Each row was made from one path, in order. Every step used is in the known rows, and no mark comes twice. Write each row's path.
Known rows
r-z-q-y: [ 27.0 -21.3 -32.7 -14.2 -22.9  13.9  13.2 -59.3 -20.1  32.3 -42.4 -47.9
 -15.8   5.2 -17.4  31.5  42.3  36.6  41.6  31.5  -6.2]
a-d-y-q: [-21.6  21.1  13.2 -41.1  -5.0 -30.6  -3.5 -28.7 -11.9  -7.4   1.9 -62.4
  -4.9  12.7 -10.7 -52.1  22.1   1.1  29.8  12.1  14.8]
q-y: [ 24.4 -16.7 -33.6 -17.4 -13.5  -0.6  -7.2 -15.9  19.8  16.2 -29.4 -21.5
 -34.1 -10.2  -6.0 -15.3  21.6  16.1  -6.2 -13.6  -0.7]
q-z: [ 23.8  19.2 -14.8 -14.5 -24.2   5.9  -4.2  -8.7   2.3   8.9 -16.6 -23.0
  -9.9 -20.9  -9.0   6.7 -30.5  30.4   3.3  -8.7  31.6]
p-r-c-d-y-q: [  9.7 -36.3 -22.1 -63.9 -24.9 -91.2 -15.4   7.9  16.5 -47.3 -23.8 -47.7
  14.5 -19.5 -38.3 -38.7  47.7  -9.0  14.3   3.0  -4.3]
y-d-c-r-z-q-w: [  8.0 -56.3  -6.8 -23.3  37.7 -64.1  38.9 -20.1 -17.1  49.3 -66.2 -14.0
  53.1 -35.8 -28.0  51.4  41.3  46.8  86.7  21.4   3.9]
r-c-d: [ 14.0 -44.6 -19.2  -1.2 -42.3 -26.6  -6.4  -5.5  23.1 -27.8  -4.3 -11.9
  -9.1 -35.0 -17.6  10.1  34.0  -7.0  12.6   1.1 -10.4]
q-y-d: [ 22.1 -24.3 -31.1 -16.1   4.9 -40.6  -7.0  -1.0  17.5  29.0 -34.7   2.1
 -50.6 -40.7 -12.5  -1.8  38.1  36.8  10.2 -31.5  13.2]
d-c: [ 30.9 -24.8 -12.1 -33.7  24.1 -35.6  32.3  -4.1 -13.4   0.9   1.7  -6.0
  -2.7  -2.4  -4.4  16.4   6.4   0.3  11.2   5.9   1.2]
q-w: [-10.2  -7.1  17.3  18.6  21.0   5.5   1.7  29.9  22.3  36.2 -34.0 -30.6
  46.4  -7.9   7.4  -7.8 -27.9  10.5  19.5 -14.4  -8.4]
p-r-c-d: [ 15.1 -27.2 -38.3 -11.5 -31.5 -53.2  -3.6  25.2  23.3 -53.7 -33.8 -20.1
   7.3 -19.5 -32.2 -22.2  39.1 -17.2   0.4   6.1  18.1]
d-c-r-z: [ 27.4 -27.6 -23.9 -24.3  -1.4 -24.7  31.4 -24.3  -1.8  29.2 -56.8 -13.6
  39.4 -10.3 -23.6  34.2  24.6  13.0  26.7  28.1  13.2]
z-q: [-14.0 -26.1   4.4 -17.9   5.0  -7.6   9.2 -44.3 -34.8 -22.3  15.6  -6.8
   5.5  15.4 -18.0  21.5  19.3   3.0  36.3  25.8 -17.0]
y-q: [-28.7  -7.3  -8.0 -35.1  28.9 -43.7 -18.1 -20.1   2.0   6.9  13.2 -12.4
  15.2  -4.1 -22.1 -16.6   8.2  26.2  12.7  -8.9 -13.3]
a-d-c-r-z-q-y: [ 27.7 -29.4 -47.4 -37.0 -21.1 -14.0  37.7 -75.0 -16.5   1.5 -68.7 -55.8
  -0.5   1.2 -39.3   6.0  74.7  18.1  53.7  51.7  33.1]
r-z-q: [  6.0  -3.0  -7.2   5.3  -7.7  16.6  24.1 -43.7 -33.4  17.9 -17.3 -34.8
  10.7  17.5 -10.6  46.8  24.2  23.8  50.5  49.2  -7.7]
p-r-z: [ 19.3  29.9 -29.9   9.4 -12.0  -9.5  12.6  28.7  -2.2   9.3 -58.0 -30.6
  18.7  16.4 -12.1  -0.9  17.2   6.1   0.1  21.0  34.5]
d-a: [  2.2 -32.7  27.9  -3.0 -13.4  -2.4   6.3  12.9  -6.0   5.9  -7.2  20.6
   0.0  16.9  -6.6   0.8   1.2   3.8  10.5 -11.6  34.7]
a-d-c: [ 19.0   9.1 -16.3 -19.4   4.5 -16.0  42.9 -12.4 -11.5 -15.3  -5.5 -33.5
 -13.3  14.0  -5.5 -10.8  28.3  -6.8  17.3  19.9  37.9]
z-q-y: [ 11.0 -41.8 -26.5 -36.7  -6.9  -6.4   1.3 -65.4 -15.4 -12.8 -17.5 -18.0
 -23.0  -0.6 -25.1   9.1  37.2  19.4  30.4  15.5 -18.3]
a-d: [-11.8  29.2  -9.7  14.5 -14.1  13.0  11.3  -9.2  -1.8 -15.0  -4.3 -23.2
 -17.6  14.9   1.5 -27.5  18.7 -10.0   6.8  11.2  35.9]
c-r-z-q-w: [-20.5 -28.7  -3.1   9.5  -4.1  12.9   7.9 -39.5  -1.9  34.6 -74.9 -33.7
  85.7  -5.2 -28.2  27.8  13.7  27.9  62.4  36.2  -9.7]
c-d-a: [-13.6 -31.8  22.9   6.0 -48.6   1.8  -0.5  15.6  10.5  -0.7 -25.1  18.1
   9.6 -21.5  18.5   5.1  46.2  -1.9  21.4  11.6  33.1]

Write each row's path
[ 41.6 -61.1 -44.5 -53.6  -4.7 -27.8  31.1 -69.5 -13.9  20.7 -71.4 -33.0
  15.6 -12.1 -38.4  35.4  52.2  30.9  47.5  35.8   1.0]
d-c-r-z-q-y
[ -1.5  -8.5  21.3 -21.4 -45.9  -3.9  -5.1   3.2   2.3  -5.1 -18.4 -25.6
  12.4 -27.7  33.8  -6.6  43.0 -19.3  21.3  30.8  -5.3]
c-d-y
[ 30.6 -45.0   0.8 -27.5 -52.3 -34.8  -4.9  -8.7  15.6 -26.6  -3.0 -38.6
  -3.5 -30.6  -9.2  -0.5  28.6 -24.2  22.6   6.2 -19.6]
r-c-d-y
[ -8.6 -24.2 -13.3  -5.5 -20.4   7.6   6.2 -60.5 -17.1   8.0 -53.2 -15.5
  45.6  -3.4 -33.8  33.7  35.8  17.8  46.1  41.8  -2.2]
c-r-z-q
[ 47.5 -39.6 -38.2 -40.8   7.8 -39.0  35.1 -49.2 -31.9  39.4 -44.4 -36.0
 -34.5 -15.3 -20.6  52.2  60.0  55.7  72.2  30.7   4.2]
r-z-q-y-d-c
[ 21.3 -38.5 -13.3 -65.9 -49.1 -60.0 -22.4 -32.8  15.9 -18.1  -0.5 -61.0
  -9.6 -47.5 -33.4  -6.7  11.5  17.4  36.0  -4.2  -3.1]
r-c-d-y-q-z
[  5.6 -34.8 -36.8 -20.9 -25.3   3.4  -2.7 -69.4  -1.8  19.7 -76.4 -28.7
  20.5 -11.8 -39.3  20.4  49.8  28.2  38.7  33.2  -4.1]
c-r-z-q-y
[  2.7  24.7  15.5 -17.9 -31.6   7.2  14.7 -10.3 -16.6 -14.6  -8.1 -50.5
 -13.1  16.0   7.2 -39.7  17.9 -28.0  20.1  21.0  27.1]
a-d-y
[-11.7  -5.6   5.0 -62.6 -42.1 -34.2 -22.0 -23.3  10.7   6.6 -21.9 -49.7
  11.5 -44.6   7.6 -14.4  26.8  22.6  39.9  14.0   8.2]
c-d-y-q-z
[ 48.6 -25.7 -57.5 -46.6  11.5 -70.4  39.3 -12.9 -29.3  10.1 -72.4 -40.0
 -17.7  -4.2 -33.5  21.9  72.2  44.3  47.2  32.8  25.0]
p-r-z-q-y-d-c
[  4.4 -10.0 -20.9 -25.8  -5.6 -19.6  32.6 -33.3  -3.4 -19.7 -34.4 -17.2
  19.4  -1.4 -25.1 -16.9  38.3 -11.1  18.8  24.6  41.5]
a-d-c-r
[  2.1 -17.6 -18.3  -7.1   6.3  -5.7  48.0 -42.4 -18.1  17.6 -71.0 -60.7
  57.9   9.9 -25.4  13.5  35.4  14.8  73.6  47.2  31.1]
a-d-c-r-z-q-w
[ -1.4 -31.8  27.5  -2.1   7.4 -41.9   9.3  28.5  -6.9  17.1  -6.9  43.2
 -15.9 -17.2  -7.2  17.1  26.2  27.6  27.0 -25.7  44.9]
y-d-a
[ 12.0 -65.1  -5.6 -37.8   0.6 -45.3  12.7 -42.4 -20.3   3.3 -23.8  11.7
 -37.4 -10.3 -26.8  19.5  57.5  41.5  51.5  -4.6  14.6]
z-q-y-d-a
[ 34.5 -60.7 -43.9 -53.4  16.1 -71.0   9.5 -17.1  18.2  21.3 -57.4   8.0
 -23.2 -53.7 -29.7   1.0  56.3  39.0  21.7 -17.5  12.1]
q-y-d-c-r
[ 23.6 -23.4 -34.8 -76.5 -40.3 -87.3 -19.6  -1.2  18.7 -41.2 -38.3 -62.7
   5.7 -36.8 -46.2 -29.5  20.4  12.6  21.5  -2.4  22.0]
p-r-c-d-y-q-z
[ 12.8   2.2   3.7 -75.6 -10.1 -40.3 -18.4 -30.4 -10.1  17.0  -0.4 -56.6
   5.0 -16.1 -16.5 -21.9 -18.9  29.1  31.7  -7.8   2.2]
d-y-q-z
[-24.5 -15.9  20.1 -54.0 -26.2 -41.9 -22.8 -14.0   5.1   0.2  -5.2 -32.3
  20.2 -29.7  15.5 -20.9  51.4   3.8  33.6  21.8 -17.2]
c-d-y-q
[ 21.0 -19.1 -32.6 -10.7  -7.8 -14.4  15.6 -44.7 -23.2  40.6 -41.3 -32.0
 -29.8 -13.6 -15.3  42.3  56.1  54.3  59.7  25.8   0.9]
r-z-q-y-d
[ 17.6 -51.3 -16.1 -32.5  24.1 -69.0  39.4 -36.2 -30.5  21.7 -39.3  10.2
  18.5 -28.6 -38.4  55.2  60.2  40.0  69.2  35.7   6.5]
y-d-c-r-z-q
[ 47.5 -42.9 -49.0 -35.6   4.3 -57.0  13.5 -22.7  12.4  55.6 -81.1 -12.1
 -18.8 -51.1 -26.0  26.8  63.5  49.0  33.8  -3.0  21.7]
q-y-d-c-r-z
[  2.6 -39.8 -37.5 -14.0 -16.9 -25.4   2.8 -55.9  -3.4  27.6 -75.9 -10.4
   9.3 -39.5 -38.4  31.1  67.0  44.0  56.2  25.0   7.3]
c-r-z-q-y-d
[ 27.7 -31.3 -22.0 -36.8 -44.6 -59.5  -1.5  19.6  12.2 -53.0 -34.5 -35.6
   6.9 -15.4 -20.0 -23.5  35.8 -28.5   7.0  13.3   7.5]
p-r-c-d-y
